Each row was made from one path, in order. Every step used is in the known rows, and no mark comes twice. Write each row's path.
Known rows:
W U X: [ 18.6 -20.5  -4.4  49.2 -39.8 -58.5 -25.9 -18.6 -12.1   0.5  25.9   7.5
 -12.8  15.9   8.3  20.2  20.6  22.0]
J R T U: [ -0.8  -8.2  -1.0  56.2 -14.8  22.4   3.1   7.8  -9.9  -7.3  26.7  30.6
 -10.5 -29.6  46.8 -18.8  25.4   0.1]
U X J R T W: [-11.5  -6.2   8.8  27.5 -29.2  17.5   6.2  21.5 -24.7   3.5  24.0 -17.3
   0.8  -9.9  23.3  50.3  37.2  -5.2]
J R T: [-23.2 -20.0   0.8  73.4  -8.8  10.1  11.8  30.4 -26.5  14.6  32.0 -35.3
 -39.4 -41.6  61.2  -6.6  30.5   2.7]
J R T W U: [-12.0 -13.4   4.0  13.3 -34.9  25.7 -13.6 -44.6 -52.5 -35.3  11.4 -20.7
 -31.7   2.1  52.5  -7.3  32.5 -15.7]
R T W: [ -0.4 -16.7  36.8  46.7 -13.3  -3.4 -10.5  -5.8  -5.5 -13.1  14.1 -12.6
 -56.7 -26.7  37.8  40.1  25.6   5.2]
N R T U: [ -8.8  -0.4  48.2  44.6 -20.2  -0.9  -5.6   2.2  43.7  -3.0  21.2  63.7
 -21.8 -42.1  23.8  31.2  -0.9   7.6]
R T W U: [  0.7 -18.7  22.0  16.9 -39.8 -12.2 -23.5 -51.5 -34.5 -47.3   5.4 -12.4
 -48.1   1.5  41.8  14.4  26.7 -10.1]
R T W U X J: [  6.2 -11.2  15.6   2.4 -61.8 -41.9 -13.5 -14.5 -22.3 -29.7  16.0  -3.2
   1.1  17.9   9.2  56.7  30.4  -5.8]
T W: [ 26.5 -16.9  41.0  29.9  -0.9  10.5 -12.1 -30.0  24.5  18.6  26.0  33.3
 -56.6 -15.0  29.9  32.8  21.5  29.9]
C U: [ 12.6 -14.0  37.3  60.4 -17.3 -34.0  -5.9  53.1  79.3  46.6  18.3  18.3
 -32.6 -17.7  32.2   5.7  24.3  52.5]
C U R: [ -9.5  -1.4  20.8  71.2  19.8  14.7 -19.3  42.4  55.9  57.7  24.2  10.9
  -9.6  16.0  24.1 -26.2  28.2  66.2]
N Q: [ 28.3  -7.7  51.1  71.4 -10.3  -4.6  11.2 -24.5  27.2  23.0  52.7   6.1
 -48.5 -58.1  68.1  20.9  13.8  56.8]
C U J: [-26.3 -12.8  30.4  79.0  14.2  14.5 -18.5  59.6  64.1  30.6  11.0  33.6
 -41.9   5.1  41.8 -25.5  21.3  62.4]
U X J: [ 25.4 -17.8  24.2  34.6 -30.1 -49.6   2.2  21.7  31.5  40.4  43.7  27.7
  -6.2  -1.9   5.1  51.9  25.1  32.6]
W U J R T: [-57.1 -19.2 -13.0  65.7  -3.6  42.0  -8.8   6.0 -58.5 -24.8  16.6 -28.5
 -37.0  -1.4  69.6 -51.0  30.4  -2.3]
C U X: [  7.9  -9.7  13.8  77.1 -25.9 -62.7 -15.5  76.4  62.3  45.4  17.8   8.7
   1.6  -3.1  -0.7  40.2  24.4  50.0]
T W U J: [-16.9 -16.7  20.6  26.0   3.0  45.0 -37.3 -55.7 -13.9 -26.2   9.6  43.7
 -55.0  33.3  42.7 -27.6  19.7  26.6]

Which path is each row?
[-29.2 -13.7   2.1  62.3  -6.2   2.8 -23.9 -20.6 -47.5 -18.8  20.0 -36.3
 -29.6  13.0  44.1 -28.8  28.8   8.5]
W U R T
[-28.5 -11.3  -4.7  26.1  11.8  90.7 -19.9 -42.0 -38.9  -2.6  19.3  31.5
 -33.7  27.4  57.4 -52.7  28.7  18.8]
T W U J R
[-14.2  -9.1 -19.7  36.8 -43.1  -2.2 -20.1 -13.1 -59.1 -27.5  12.5 -28.7
   3.7  13.8  18.1  23.1  33.0 -10.4]
J R T W U X
[-46.2  -9.7  12.2  58.3  15.0  73.9  -7.2   8.6 -33.4 -12.6  12.6  -9.9
 -44.0  -9.6  56.1  -7.0  31.2   6.7]
U J R T W
[-16.8 -18.0  12.5  39.4 -23.1   6.6  22.8  31.7 -16.3  18.9  37.5 -25.0
 -23.6 -35.2  58.2   4.1  35.5  -0.8]
X J R T
[-20.1 -14.8 -14.6  30.8 -52.1 -16.6   5.8  19.6 -52.5  -9.0  28.6 -35.0
   9.4  -2.6  36.5  10.0  37.6 -13.4]
W U X J R T
[ 15.6   0.0  10.3  58.2  27.4  40.6 -24.0 -28.7  21.9  27.0  36.2  69.5
  -7.3  17.6  20.3 -36.3  19.4  45.7]
T U R
[ -5.5 -11.0  13.4 -15.2 -47.4  26.2  -3.6 -43.8 -45.5 -30.9  16.6  -9.9
 -20.4   7.7  49.4   2.3  37.4 -20.1]
X J R T W U
[-17.3  -7.6  -5.2  58.9  26.3  87.0  -7.5  -3.4   2.9  19.5  32.6  77.6
 -16.8   3.7  50.1 -61.7  22.8  34.1]
T U J R
[-57.1 -18.7  -3.2  86.8  15.2  48.0   2.1  39.7 -36.2   4.4  22.7 -23.2
 -42.7 -22.9  68.5 -34.3  28.9  11.9]
U J R T
[-22.8  -4.4  63.9  33.2 -13.3  14.6  -5.7  -4.4  23.2   3.5  15.0  14.2
 -49.8 -42.5  26.8  66.0   6.7   5.8]
N R T W
[-19.6 -14.4  -4.3  54.3 -31.4 -12.2  16.8  52.5 -25.2  19.1  36.5 -33.7
   4.4 -24.2  32.4  27.9  36.6  -1.7]
U X J R T
[ 12.2 -13.1  20.9  59.1 -22.0 -19.6  -8.0  -0.1  12.9 -22.0  19.8  38.7
 -28.8 -26.9  35.6   4.8  17.4   7.1]
R T U
[ 20.0  -7.6  15.0  35.2 -45.9 -44.4  -1.1  25.4  15.7  -5.8  28.7  41.7
  16.4  -3.8   2.9  47.7  25.0   7.7]
R T U X J
[  1.6  -4.7  11.2  21.2   8.3  44.9 -37.5 -71.5 -21.5  -0.5  23.3  20.6
 -24.1  42.8  25.8 -26.6  27.2  29.6]
T W U R
[-19.0  -6.5  47.2   3.6 -40.3   1.9 -20.4 -49.7 -10.0 -32.6   7.1  10.1
 -42.1 -10.7  31.2  37.4   9.3  -8.2]
N R T W U
